Each row was made from one small tree. The marks that hang from a mark follow it in brackets, in the order of their numbers. Every link used is in the known rows. Write each row's tree.
Known rows:
j370[j868[j405[j224]]]: [ 0.05  0.30  0.51  0.05 -0.61 -0.07  0.19 -0.16  0.28 -0.07 -0.17  0.22
 -0.18  0.00  0.32  0.21  0.20  0.06 -0.08 -0.02 -0.27 -0.07  0.25  0.06]
j510[j265[j370[j868]]]: [ 0.18 -0.01 -0.03  0.03 -0.09  0.08  0.15  0.06  0.07 -0.11  0.06  0.24
 -0.09 -0.41 -0.11 -0.04 -0.01  0.01 -0.05 -0.04  0.22  0.05  0.16  0.03]
j370[j868[j405]]: [-0.04  0.27  0.40  0.09 -0.45 -0.05  0.21 -0.06  0.26 -0.10 -0.20  0.15
 -0.15  0.16  0.23  0.17  0.20  0.06  0.13 -0.02 -0.14 -0.06  0.01  0.00]
j868[j370 j405[j224] j865]: [ 0.10  0.05  0.40  0.03 -0.26  0.07 -0.16 -0.20  0.25 -0.04 -0.17 -0.27
 -0.01 -0.09  0.19  0.16  0.19 -0.42  0.32  0.09 -0.09  0.07  0.09  0.08]
j370[j265 j868[j405[j224] j865]]: [ 0.02  0.16  0.45  0.17 -0.37 -0.04 -0.05 -0.18  0.29  0.00 -0.04  0.07
 -0.27 -0.02  0.16  0.22 -0.02  0.06  0.08 -0.12 -0.09 -0.02  0.37  0.18]
j510[j265[j370[j868[j374 j405]]]]: [ 0.07 -0.09  0.15  0.08 -0.11  0.02  0.09  0.02  0.16  0.05 -0.07  0.07
 -0.13 -0.30 -0.08 -0.04  0.12  0.43 -0.04 -0.04  0.12  0.03  0.15  0.17]
j995[j868[j405 j865]]: [-0.08 -0.08  0.53  0.11 -0.31 -0.02 -0.06  0.05  0.23  0.01 -0.32 -0.18
 -0.08  0.24  0.17  0.04  0.12  0.16  0.27  0.03 -0.09 -0.15  0.04  0.07]
j224[j405 j479]: [ 0.41  0.44  0.15 -0.07 -0.71  0.00  0.07 -0.11  0.26 -0.24 -0.05  0.32
 -0.09 -0.30  0.29  0.22 -0.17 -0.67 -0.28  0.15 -0.21 -0.15  0.60 -0.16]
j265[j370[j868] j432]: [ 0.11 -0.01  0.07  0.13 -0.13  0.07  0.22  0.07  0.06 -0.22  0.05  0.18
 -0.04 -0.25 -0.09  0.02 -0.05 -0.06 -0.18  0.09  0.15  0.12  0.20  0.01]
j995[j868[j865]]: [ 0.00 -0.12  0.32  0.15 -0.24  0.01 -0.03  0.07  0.15 -0.09 -0.19 -0.15
 -0.06  0.17  0.14  0.00  0.04 -0.13  0.36  0.04  0.07 -0.17  0.05 -0.05]
j265[j432]: [ 0.19  0.34  0.05 -0.06 -0.21  0.05  0.17  0.00  0.08 -0.22 -0.03  0.05
  0.10 -0.11 -0.06  0.04 -0.18 -0.34  0.03  0.21  0.17  0.10  0.09 -0.18]
j510[j265[j432]]: [ 0.30  0.35 -0.07 -0.17 -0.09  0.07  0.09  0.01  0.05 -0.12  0.04  0.09
  0.10 -0.41 -0.26 -0.11 -0.23 -0.13 -0.03  0.17  0.31  0.11  0.19 -0.13]
j405[j224[j479]]: [ 0.37  0.43  0.25 -0.11 -0.69  0.00  0.07 -0.23  0.23 -0.21 -0.03  0.32
 -0.09 -0.34  0.30  0.20 -0.06 -0.54 -0.28  0.18 -0.17 -0.03  0.53 -0.12]
j868[j370 j405]: [ 0.03  0.17  0.18 -0.04 -0.21  0.10  0.15 -0.08  0.21 -0.15 -0.13 -0.15
  0.07  0.05  0.11  0.15  0.09 -0.50  0.36  0.10  0.01  0.11 -0.15 -0.05]
j995[j868[j370[j265]]]: [ 0.03 -0.12  0.04  0.06 -0.11  0.14  0.19  0.02  0.14 -0.18  0.10 -0.17
  0.01  0.02  0.00  0.03 -0.23 -0.57  0.42 -0.02  0.23 -0.08  0.10 -0.06]
j895[j265[j370]]: [ 0.20 -0.05 -0.15  0.01  0.01  0.09  0.08  0.04  0.04 -0.20  0.12  0.23
  0.02 -0.37 -0.10  0.02 -0.35 -0.17 -0.06  0.05  0.26  0.20  0.20 -0.09]
j265[j370 j432]: [ 0.21  0.03 -0.02 -0.01 -0.03  0.11  0.18  0.07  0.03 -0.25  0.03  0.10
  0.09 -0.29 -0.18  0.02 -0.22 -0.28 -0.20  0.20  0.21  0.21  0.15 -0.07]
j265[j370[j868[j374 j405]] j432]: [-0.02 -0.11  0.30  0.18 -0.14  0.01  0.14  0.03  0.17 -0.04 -0.09 -0.02
 -0.07 -0.13 -0.05  0.03  0.10  0.42 -0.16  0.09  0.03  0.10  0.20  0.16]
j895[j265[j370[j868] j432]]: [ 0.16 -0.06 -0.10  0.09 -0.01  0.07  0.09  0.06  0.04 -0.15  0.19  0.24
 -0.02 -0.45 -0.18 -0.04 -0.29  0.14 -0.19  0.04  0.24  0.20  0.39  0.00]
j510[j265]: [ 0.27  0.30 -0.06 -0.13 -0.17  0.06  0.11 -0.01  0.10 -0.13 -0.01  0.14
  0.02 -0.29 -0.09 -0.04 -0.13 -0.25  0.13  0.07  0.24  0.03  0.06 -0.14]
j510[j265[j370[j868] j432]]: [ 0.24  0.03 -0.07 -0.01 -0.03  0.10  0.13  0.07  0.03 -0.10  0.10  0.20
 -0.01 -0.55 -0.27 -0.11 -0.10  0.11 -0.21  0.05  0.28  0.12  0.29  0.04]
j868[j370 j405[j224]]: [ 0.14  0.20  0.32 -0.10 -0.38  0.06  0.12 -0.21  0.24 -0.11 -0.12 -0.09
  0.01 -0.13  0.21  0.19  0.09 -0.50  0.12  0.11 -0.12  0.08  0.11  0.01]
j895[j265]: [ 0.18  0.22 -0.09 -0.03 -0.14  0.03  0.07 -0.03  0.10 -0.17  0.07  0.18
  0.03 -0.20 -0.01  0.04 -0.31 -0.22  0.15  0.06  0.22  0.10  0.16 -0.19]
j510[j265[j370 j432]]: [ 0.33  0.07 -0.15 -0.13  0.06  0.13  0.10  0.08 -0.01 -0.14  0.09  0.14
  0.10 -0.58 -0.35 -0.12 -0.27 -0.09 -0.24  0.15  0.35  0.21  0.23 -0.02]
j995[j868[j370 j405]]: [-0.06 -0.09  0.35  0.01 -0.28  0.07  0.16  0.02  0.21 -0.09 -0.18 -0.22
  0.02  0.15  0.15  0.04  0.09 -0.23  0.33  0.05 -0.05 -0.10 -0.01  0.01]

Write each row's tree:
[-0.14 -0.01  0.37  0.33 -0.16 -0.07 -0.08 -0.09  0.30  0.09 -0.09 -0.18
 -0.24  0.19  0.11  0.13  0.07  0.31  0.41 -0.12  0.08 -0.07  0.13  0.17] => j370[j265 j868[j374 j405 j865]]
[ 0.06  0.14  0.10  0.21 -0.07  0.02 -0.02 -0.03  0.14 -0.10  0.11 -0.01
 -0.12 -0.07 -0.10  0.06 -0.20 -0.10  0.23 -0.03  0.26  0.04  0.27  0.01] => j370[j265[j432] j868[j865]]
[-0.08 -0.04  0.29  0.34 -0.21 -0.07 -0.06 -0.05  0.21 -0.02 -0.16 -0.16
 -0.18  0.16  0.21  0.06  0.30  0.10  0.52 -0.04  0.11 -0.14  0.00  0.02] => j370[j868[j374 j865]]
[ 0.05  0.05  0.13  0.06  0.08  0.13 -0.13 -0.10  0.20 -0.05  0.02 -0.37
  0.07 -0.08 -0.15  0.08 -0.17 -0.38  0.40  0.09  0.22  0.19  0.08  0.06] => j868[j370[j265[j432]] j405 j865]
[ 0.12 -0.18 -0.04  0.19  0.08  0.06 -0.11  0.07  0.05 -0.09  0.14  0.10
 -0.04 -0.42 -0.18 -0.07 -0.20  0.21 -0.05  0.03  0.27  0.18  0.37  0.05] => j895[j265[j370[j868[j865]] j432]]
[-0.07 -0.25  0.36  0.26 -0.18 -0.04 -0.10  0.06  0.19  0.01 -0.21 -0.33
 -0.08  0.22  0.15 -0.04  0.13  0.12  0.49  0.04  0.13 -0.22  0.05  0.01] => j995[j868[j374 j865]]
[-0.15 -0.01  0.49  0.32 -0.28 -0.10 -0.08 -0.08  0.30  0.08 -0.29 -0.21
 -0.20  0.25  0.25  0.10  0.38  0.39  0.43 -0.04 -0.06 -0.11 -0.02  0.13] => j370[j868[j374 j405 j865]]
[ 0.10 -0.18 -0.07  0.17  0.04  0.03  0.05  0.05  0.07 -0.07  0.17  0.10
 -0.03 -0.41 -0.17 -0.08 -0.22  0.35 -0.09  0.05  0.27  0.15  0.39  0.05] => j895[j265[j370[j868[j374]] j432]]
[ 0.24 -0.02 -0.18 -0.03  0.07  0.10  0.06  0.06  0.01 -0.18  0.18  0.19
  0.09 -0.49 -0.26 -0.05 -0.45 -0.06 -0.21  0.15  0.31  0.28  0.34 -0.07] => j895[j265[j370 j432]]
[-0.07 -0.15  0.18  0.21  0.09  0.07 -0.17 -0.13  0.27  0.05 -0.05 -0.53
 -0.03  0.10  0.01  0.11  0.01 -0.20  0.68  0.00  0.22  0.07 -0.04  0.13] => j868[j370[j265] j374 j405 j865]
[ 0.18  0.17 -0.18 -0.03  0.05  0.17  0.16 -0.07  0.10 -0.23  0.22 -0.15
  0.12 -0.21 -0.18  0.05 -0.36 -0.76  0.32  0.10  0.36  0.18  0.12 -0.13] => j868[j370[j265[j432]]]
[ 0.11 -0.10 -0.07  0.12 -0.08  0.05  0.12  0.04  0.08 -0.16  0.13  0.29
 -0.09 -0.32 -0.02  0.03 -0.19  0.03 -0.03 -0.04  0.19  0.12  0.26 -0.01] => j895[j265[j370[j868]]]
[ 0.02  0.05  0.09  0.05  0.03  0.09  0.07 -0.12  0.22 -0.02  0.06 -0.39
  0.07 -0.06 -0.14  0.07 -0.18 -0.18  0.34  0.10  0.23  0.16  0.09  0.06] => j868[j370[j265[j432]] j374 j405]
[-0.08 -0.15  0.31  0.22 -0.20 -0.02  0.17  0.01  0.22 -0.04 -0.14  0.02
 -0.16  0.01  0.12  0.11  0.21  0.29  0.01 -0.02 -0.02  0.01  0.05  0.15] => j265[j370[j868[j374 j405]]]
[ 0.06 -0.10  0.01  0.03 -0.05  0.14  0.17  0.04  0.11 -0.17  0.13 -0.20
  0.06 -0.09 -0.12 -0.04 -0.31 -0.47  0.30  0.06  0.27 -0.02  0.21 -0.05] => j995[j868[j370[j265[j432]]]]
[-0.05 -0.27  0.17  0.16 -0.16  0.06  0.12  0.03  0.17 -0.08 -0.08 -0.36
  0.02  0.12  0.13 -0.04  0.10 -0.26  0.56  0.06  0.17 -0.17 -0.02 -0.04] => j995[j868[j370 j374]]
[-0.02 -0.19  0.13  0.26 -0.15  0.01  0.21  0.03  0.14 -0.13 -0.03  0.06
 -0.14 -0.07  0.09  0.08  0.13  0.03  0.11 -0.01  0.13 -0.01  0.06  0.05] => j265[j370[j868[j374]]]
[-0.15 -0.22  0.56  0.22 -0.25 -0.06 -0.12  0.04  0.27  0.10 -0.34 -0.37
 -0.11  0.31  0.19  0.00  0.21  0.40  0.38  0.04 -0.04 -0.21  0.04  0.13] => j995[j868[j374 j405 j865]]
[ 0.09  0.20  0.05 -0.06 -0.02  0.14  0.14 -0.10  0.18 -0.13  0.08 -0.18
  0.10 -0.11 -0.15  0.11 -0.28 -0.45  0.21  0.10  0.17  0.21  0.10 -0.01] => j868[j370[j265[j432]] j405]
[ 0.10  0.01 -0.15  0.09  0.11  0.12  0.10 -0.09  0.14 -0.13  0.20 -0.35
  0.09 -0.15 -0.17  0.02 -0.27 -0.49  0.45  0.11  0.42  0.13  0.10 -0.06] => j868[j370[j265[j432]] j374]
[-0.05  0.18  0.27  0.18 -0.19 -0.05  0.14 -0.07  0.26  0.02  0.03 -0.06
 -0.14  0.04 -0.05  0.09 -0.13  0.35  0.08 -0.02  0.09  0.02  0.28  0.12] => j370[j265[j432] j868[j374 j405]]
[ 0.07 -0.15  0.14  0.22 -0.04  0.07  0.00  0.07  0.07 -0.14 -0.01  0.02
 -0.06 -0.22 -0.09  0.00  0.04  0.01 -0.02  0.07  0.18  0.12  0.20  0.05] => j265[j370[j868[j865]] j432]
[-0.04  0.01  0.22  0.08 -0.14  0.04  0.08 -0.11  0.25 -0.03 -0.16 -0.36
  0.05  0.11  0.14  0.10  0.19 -0.22  0.50  0.10  0.06  0.05 -0.14  0.00] => j868[j370 j374 j405]
[ 0.06 -0.03 -0.12  0.12  0.04  0.10  0.13 -0.11  0.17 -0.14  0.15 -0.30
  0.02 -0.04 -0.03  0.08 -0.18 -0.60  0.60  0.02  0.37  0.06 -0.02 -0.08] => j868[j370[j265] j374]
[-0.08  0.13  0.46  0.21 -0.35 -0.06 -0.02 -0.05  0.25 -0.02 -0.26 -0.02
 -0.17  0.20  0.23  0.14  0.30  0.14  0.31 -0.03 -0.11 -0.06 -0.01  0.07] => j370[j868[j405 j865]]
[ 0.08 -0.21 -0.02  0.22  0.01  0.05 -0.07  0.04  0.08 -0.10  0.09  0.16
 -0.11 -0.29 -0.03  0.01 -0.12  0.09  0.10 -0.06  0.22  0.11  0.24  0.04] => j895[j265[j370[j868[j865]]]]
